Known rows, with every step that occurs:
buta -> solesi -> potut: [ -6 -12 -15  -2  -6  -1  -5  -1   6   9  -2   9 -17  -4  -9  -1  -6  -3
   5   7  -6  -5  11   0  -5 -12  18 -12   7   3 -13   8   2   3  -2 -12
  -2  14  -1  -1 -11   6]
suroza -> sida -> solesi -> zele: [-11 -16 -26  13  -4  -5 -16  -9  12  18  -6  15 -10  -1  -2  18  -2  10
  -2 -13  11   3   6  -3  -3   1  -8 -13  16  12  23   1   5   1 -16  -3
  -3   0  -8   4  -2 -21]
zele -> solesi -> sida -> suroza: [ 17   9   0  -4   6   5  -3   8  -5  11   8  -3 -25 -10  -7   2 -19   1
   7  -2   6   0  -4   3 -20   4   8  -5  -9  23   3  -3  -3   8   3 -19
   2  22   3   2   7   0]
suroza -> sida -> solesi -> defo: [ -4  -6 -26   7 -11  -2 -23 -11  12  20  -6   2  -8  -8 -15  18 -12   0
  -4 -12  -4  -7 -13  -6  -1   5  -7 -20  16  -9   9  -5   0  13  -8  -5
  -6   3   3   5  11 -19]
zilum -> solesi -> sida -> suroza -> buta: [ 12   9   0   0  -4   7   3   2   5   5 -11  -3 -11   6 -11  -3  -4   7
   8  -1   9  -9   1 -12 -13  10 -17  -3   2  13  11  16   1   1   0  -5
   7  -2   7 -12  -5   7]
suroza -> zilum -> solesi -> potut: [  0   1  -9   3   3  -2  -7   8   8   2   6  21  -4   5 -16   3  -8  17
  -6   9  -5  -8 -10  -2 -12   0  16 -11  16   4  13  12  -8   1  -9 -13
  10  -4  -2  -8  13 -18]
solesi -> sida -> suroza: [ 19  -3  -1   3   9  10   7   3   0  13  -2  -5 -14  -3 -16   4 -11  -8
   9   4  -2  -6   7  -4 -13   1  -5  -8  -3   4   2   8  -5   0  -6  -8
  -9  20   2   0   4  -4]
suroza -> sida: [ -5 -11 -20  23   8  11 -14   4  19   9  10  19  -7   5  -8  12   1   1
   0  -4   1  -5  11   8  -3   0   1 -17  10  -4  16   3   6   4 -13  -7
 -10   4  -5   5 -10 -23]
zilum -> solesi: [  3   0 -17   4   6   0  -3  -2  12   1   1  15 -17   9 -19   0  -7  13
   9   1   1  -6   2  17   9   3   7  -7  12  -8  19  11  -5   3  -7  -9
   2  15  -1 -17 -11 -14]
suroza -> sida -> solesi: [-10  -2 -23  15  -5   1 -26 -11  15  19   3  17  -9  -7  -8  12 -12   6
  12 -14  -4   1   2  -2   1   0  -5 -16  18  -1  15  -6  -1   6 -15  -7
  -9   4  -5   4  -7 -19]
sida -> suroza -> potut: [ -1   6  12   4   5  18  -4  -5   8   2  12   9  -7  -3   1  14   2   6
   5  -1  -2   0   6   3   4   3 -12   2   6  -6   4   4  -1   2 -12  -9
 -11   1 -11   3 -15 -18]
zilum -> solesi -> defo: [  8  -5 -19  -2   2  -2   0  -1   8   6  -7  -1 -14   7 -30   5  -8   8
 -10   2   2 -15 -10  12   8   9   6 -14  13 -16  17  11  -4   8  -1  -6
   6  12   8 -15   5 -15]
defo -> solesi -> sida: [ 12 -16 -15   3   0   8  -3   1   8   5 -10   6 -15   2 -26   6 -25 -14
   2 -15 -12  -7  -6  -2 -10  -9  -1 -21   9 -11  14   3 -12   0  -5  -5
  -1  23   3 -11  -2   0]
suroza -> buta: [-11  -4 -10  20 -12  21  -1   9  25   2 -12  17  -5   5   2   9  -8   3
   4  -8   7  -3  15   4   6 -11  -8  -6   9 -11  18  11   8   1  -7  -5
  -5  -7   5  -8 -22  -4]
zele -> solesi -> sida: [ 16  -1 -17  -1   3   3  -5  13   3   7  -1   8 -22  -3 -16   2 -25   1
  -5 -12  13  -6  -4   7 -16  -5  23  -9  -2  17  15  -3   0   8  -1 -16
  10  21  -4   5  -3  -3]
zilum -> solesi -> potut: [  0   1 -12   0   1  -6   5   7   3   2   4  10 -12   7 -18   0  -2  17
  -2   5   5  -7  -3   9  -4   0  12  -8  10   7   7  12  -3   3  -3 -15
   9  15   0  -7  -3  -4]
sida -> solesi -> potut: [ -3   3 -11   1 -17  -3  -3  -2   5  13  -3   7 -11 -16  -9   9 -19   8
   7 -10  -5   2  -5   0  -1 -11   6  -5  13   2   1   0  -8   6  -6 -16
  -1  16  -3   3   1   1]
solesi -> defo: [  8  -8 -16   7   0  13   3   4  12  11  -8   3 -13   2 -19  13  -8  -7
 -13   5  -2 -13  -4   8   7  -3   4 -14  10 -22  12   6   2   8  -4  -8
  -6  12   5  -4   6 -16]
sida -> solesi -> potut -> suroza -> buta: [ -9   0   0   6 -31  -4   2  -6  11   6  -6   8  -5 -11   6   5  -9   6
  -1  -9   0   2 -17  -3  11 -10 -19  -1   4   7  -5   7   5  10 -10 -10
   0   8   4  -2  -4  19]
sida -> solesi -> potut -> suroza: [ -1  -4  -5   2 -15 -12   3 -11   4   9  10   7  -9 -14  -9   4 -13   3
   0  -3  -7   2 -15   6   9  -6  -5  -3   4   1  -9   3  -7  14 -14 -15
  -4  29   0   1   8   7]
sida -> suroza -> zilum -> solesi -> potut: [  6  11   9  -1   9  -3  -6   3  -1   4  12  10  -6  -3 -11   1  -1  19
   8  20 -10  -3 -12  -6 -15  10   2  -8   6   7   3  15 -13   2  -7 -16
   2  -4   4 -10  23 -14]
zele -> solesi -> potut -> suroza -> buta: [-10   2   0   8 -17  -4   1  14  10  -5   9  14 -13  -6  13   1  -3  11
 -18  -2  17   1 -13   9   3  -8   0   5  -8  21  -3   3  14  12  -2 -21
   6   8   7   1  -5  15]
zele -> solesi -> potut -> suroza -> sida: [ -4  -5 -14  11   3 -12  -9  10   2   4  30  17 -13  -4   4   4   7  10
 -20  -1   9   0 -14  14  -7   1   9  -8 -12  30  -3  -2  12  18  -9 -25
   1  19   0  15   9  -3]
potut -> solesi: [ -2 -10 -18  15  -2   2  -6   3  13  12   0  25 -16   0  -5   5  -9  -9
  15  -3   4 -11   7   8  14  -9   5 -11   8   1   5   1   4   9 -12   1
   1  16  -5   0 -18 -16]

Rows:
[-10 -24 -16   8   1   7   1   0  11   2 -10  17 -17   4 -10  15  -6   2
   3  -7   0   4   2   7   4  -9  -5 -12  12 -10  21   9  -7  -5  -9  -3
  -3  16   1 -20  -8  -7]  defo -> solesi -> zele
[ 13 -15 -20  -4   0   5  -7  -5  10  15 -14   5 -19   5 -19  -4 -18 -16
   5  -4  -4 -13  13  -8 -11  -7  14 -17   4   5  -3   5   3   3  -4  -2
   0  20  -4  -1 -12   4]  buta -> solesi -> sida
[  7  -7  -1   8  13  -5  -8  -9  16  -3  14  24  -6  10 -15  -1  -5   6
  -5   6 -10  -6 -17  12   9   9  -1 -10   7 -10  19  15  -9  11 -20  -5
   0  12   0 -21   8 -19]  potut -> suroza -> zilum -> solesi
[ -1 -20 -21  14  -1  -2   1   4   8  11  -9  25 -20   5  -2  10   1  -5
   2  -2  21  -8  10   7  11 -10   4  -7   7  21  13   7   9   1 -13   4
   5  11  -7   0 -15 -17]  potut -> solesi -> zele
[  3 -13 -22  -3  -4   4 -10  -9  12  15 -12  -1 -19   1 -17   5 -10 -13
  -1   4  -9 -13   3   2   9  -2  11 -17   9 -19  -3   8   3   8  -1   0
  -4  13   4  -8  -6  -6]  buta -> solesi -> defo
[ -5 -21 -19  14  -4 -14  -6 -16  11  13   6  14 -10  -1  -1  13   5   4
  -8  -9  10   5  -5   4   7   4 -19 -10   6  15  16   3   4  10 -24  -1
  -7  16  -5   0   1 -12]  potut -> suroza -> sida -> solesi -> zele
[  0 -10 -15   5   9  -1  -8   2  14   0  -7  24  -8  13 -11  10  -1  17
  -9   5  10  -4  -1   2  -8   4   9  -8  16   4  38  16  -6  -3 -15  -2
  11  -6  -6 -19   7 -28]  suroza -> zilum -> solesi -> zele
[  7 -11   1  12   3   0   1   6  11   3  15  22  -2  -1  -6   5  -3  -3
 -17  11 -10  -4 -13   5  -4  -6   4  -7   1  -1   3  10  -5  11 -16 -14
  -4  11   0   2  19  -9]  solesi -> potut -> suroza -> zilum
[  4 -12 -16  -1 -15  11  -8   0  18  10 -28   5 -12   7  -5  -3 -16 -14
   2 -11   6 -12  16 -18  -9 -11   2 -12   7   9   1   9  12   2  -2   3
   4  -1  -1  -6 -24  15]  suroza -> buta -> solesi -> sida
[ 14  -5   0  -8   9   8 -17  -5   6  15  -6   7 -13  -5 -10  -3 -15 -18
  14   9 -16  -7   2 -19 -22   5   7 -18   4   3  -6   7  -8   1  -9  -2
  -8   1   0  -8  13  -5]  buta -> solesi -> sida -> suroza -> zilum
[ -9 -12 -10   8  -6   3  -1   7   7   2   0  11 -11  -6 -15  10 -12  -1
   4  -2 -15   1 -10   4  -3 -14   3 -14   9 -13  -1   6 -11   2  -2 -14
  -4  20   5 -11  -1   2]  defo -> solesi -> potut
[ 16 -15 -19   9  -1   0  -2   7   5  17 -10  15 -16   4 -19   3 -18 -19
   3 -10  12 -19   4  -4  -3  -9   8 -15   4  18   3  -1   4   6  -9   2
   7  20  -5   7  -9 -10]  potut -> solesi -> sida
[ 20  -1  -1   7   7   3 -13   5   2  18  -2  18  -9  -6  -8   4 -18 -20
  13   4  -2 -14  -7 -17 -14   2  -1 -15   3  18  -1   0  -6   5 -14   2
   3   2  -1   2  18 -17]  potut -> solesi -> sida -> suroza -> zilum
[  2  -4   0   4 -10  -9 -10  -9   7   8   8  17  -2 -12  -6   7 -18   2
  -4  -1 -15   2 -24  -3  -2  -4  -1  -8   8  -2  -1   3 -13  10 -20 -14
  -5  13  -1  -2  22  -3]  sida -> solesi -> potut -> suroza -> zilum
[  6 -19 -11   0 -13   3  -1  -7  17   5 -14   6 -14   8  -5  -7  -8 -20
  -7  -7   3 -12   2 -10   0  -6 -10  -9  -2   7  -7  11  11   8  -8   5
   0  13   3  -5 -18  20]  potut -> suroza -> buta -> solesi -> sida
[ 20   9   6 -11   7   2  -2  -6  -6   0   6  -2 -12   7 -21   4  -2  10
  -6  -4   6 -10  -1  -8 -13  15  -9  -1   5  17   8   8  -1   1  -8  -6
   7   3 -10  -1  -6 -12]  zilum -> solesi -> sida -> suroza -> potut
[ -3  -7 -10   8  -7   7 -12  -1  12   1   3  29 -11   3   1  12  -4  -5
  -2  -9   9 -13   5   1  15  -7   2  -4  14  11   4  -3   7   7 -17   1
   4   0 -19  10 -29 -22]  suroza -> potut -> solesi
[ 17  13   5 -11   2   8  -8   4  -7   1   9   2 -18  -8  -4   9 -16   9
  -8 -10  12  -1  -3  -6 -19   6   4   2  -4  26   2  -7   3   7  -2 -18
   6   8  -9  13  -4  -9]  zele -> solesi -> sida -> suroza -> potut
[ -2 -16  -5  -3  -1  -5 -10  -6  11   5  10  20  -6  -2  -5  -3  -4 -11
  -7  14 -15  -4 -10  -4  -5  -6  12 -13   2  -1 -13  11  -2  10 -16 -10
  -6  11  -1  -5  10   3]  buta -> solesi -> potut -> suroza -> zilum
[ 21   8  -3  -7  12  -2   5  -3  -4   8   2  -7 -17   4 -23  -2  -7   4
  12   6  -1  -8  -2  -2 -14  13  -4  -9   1  11   7  12 -10   3  -3  -9
   3  18   4 -11   3  -2]  zilum -> solesi -> sida -> suroza
[ -4 -15 -14  24  12   2  -6  -3  17   7  22  20  -6   8  -5   6  11  -6
  -8   1  -3  -5   3  15   7   3 -10 -14   0  -2   8   5   7  14 -19  -6
 -12  17  -1   2  -4 -17]  potut -> suroza -> sida
[ -9   6   6  16  -7  21  -1   4  16   6  -2   9  -7  -5   7   7  -1   3
  20   4   1   1  11   1   3  -2 -20  -1   2  -7   6  12   4   0  -4  -7
 -12  -6   8 -11 -16   0]  sida -> suroza -> buta
[ 23  -1   4   6  11  17  -6   7   6  15  -2  10  -6  -4 -14   6 -16 -11
   5   7  -7  -5  -3 -13 -23   5  -2 -15   2   0  10   8 -12   1 -13  -7
  -6   2   0  -1  21 -17]  solesi -> sida -> suroza -> zilum
[ 15  -6   0   1   3   7  -1  -4   0   9  -3  -3 -16  -5 -21   8 -16 -14
  17  -2 -19  -1  -7  -6 -14   1 -13 -18   1  -9   0   5 -15   0  -2  -6
  -7  24   9 -15   6   5]  defo -> solesi -> sida -> suroza
[ 20  -5 -20  -2   6  -1   2   3   5   7  -7   5 -15  12 -30  -2 -15   6
  -5  -5   5 -14  -2   1 -11   4   8 -10   9   8  19  10  -4   4  -5  -4
  11  21  -2 -10  -5  -5]  zilum -> solesi -> sida
[  6   4   5  -3  -9   4  -8  -8  -3   8   2   4 -13  -6  -5  18   3  -9
  -4   0   4 -16  -8  -6  14   6 -12  -7   5   4 -12  -2   7  11  -9   0
  -3  -3  -4  12  -4 -22]  sida -> suroza -> potut -> solesi -> defo
[ 11  -2   9  -6   1  12  -7  -5  -3   0  -1  -1 -10  -3 -16  13 -16  -7
   3 -12 -12  -1  -8 -14 -12   3 -18  -8   7  -1  -1   3 -11  -1  -7  -6
  -3   8  -7  -3  -6  -4]  defo -> solesi -> sida -> suroza -> potut
[ -9 -10   0  16 -16   4  14   9  13  -3   3  13  -3   1   6   3   3   2
 -15   2   7  -3  -4   3   6 -10 -14   0  -2   5  -3  13  11   9  -8 -11
  -3   9   7   1  -8   9]  solesi -> potut -> suroza -> buta
[ -2   0 -11   5  11   5 -15   0  19   1   1  26  -5   9 -16   3 -10  12
   5   5  -6  -7  -5   6   0   4  11 -12  18 -11  28  11 -11   2 -12  -7
   2  -1  -2 -18   3 -25]  suroza -> zilum -> solesi
[-19  -7 -12   5 -23   8  -5   3  17   5 -14  11 -10   0   9   0  -5   0
   3   1   3  -6  11  -9  -4 -14   7  -9   8   6 -11  12  14   1  -1  -8
   0  -7   3  -4 -22  17]  suroza -> buta -> solesi -> potut
[ 12   1  -2   9 -14   7  -2   7   5  13 -16   9 -13  -1   2   2  -8 -15
  15  -4  13 -14   3 -19  -2  -2 -19  -8  -1  23  -6   3  10   4  -6   5
   4  -1   5   3 -10   4]  potut -> solesi -> sida -> suroza -> buta
[ -2 -17 -13  22   4  -6  -1   5   6   6  27  14  -4   5  -5   6  14   1
 -18   5   0  -4  -7   8  -5  -1  -4 -12  -3  13  -3   5   9  11 -15 -15
 -10  15   0  12   7  -6]  solesi -> potut -> suroza -> sida
[  3  -2   1   4   1  -5  -8  12   5   1  23  24 -10  -8   3   2 -13   7
 -17   5   3   2 -23   9  -7  -4  18  -6  -4  12   0  -1  -3  14 -10 -23
   3  15   1   1  19  -6]  zele -> solesi -> potut -> suroza -> zilum
[  2  -2   5   4 -10  14  -3   3   9   3 -15   0  -9  -3  -5   6 -16 -11
  15 -11 -10  -1  -6 -17 -12  -1 -27 -11   3  -4   3   9  -8  -2   1  -3
  -4   2  13 -17  -4  12]  defo -> solesi -> sida -> suroza -> buta
[-19  -7 -14   6 -16  16 -12  -6  27   4 -18  15 -14   4   8  -1  -8  -6
  13  -4   1  -5  18  -4   7 -12   0 -12   9  -9   1  12  11   1  -3  -1
  -5  -5   2 -14 -31   5]  suroza -> buta -> solesi
[ -5  -9 -19   5  -8   1  -1 -10  10  13 -15  11 -16  -7  -6  14 -13  10
   6  -9   9   6   5   5   5  -7  -3  -6  15   4  22   5  -4   1 -14  -4
   0  13  -6  -9  -6  -9]  sida -> solesi -> zele
[  3  -3  -4   2   2  -9   3   8   1   1  23  12 -20  -9   2   1  -6   8
 -14   2   9   2 -14  22   2  -7  12  -1 -11  16  -5   0   3  15  -4 -26
   2  30   3   2   5   7]  zele -> solesi -> potut -> suroza
[  6  -5  -6   2   3 -16  11  -1   1  -3  17   7 -12   9 -18  -5   5  11
 -12   8   2  -7 -15  15   7   3   1  -3  -1   7   1  14  -1  12 -10 -13
   7  29   1  -9   3   2]  zilum -> solesi -> potut -> suroza
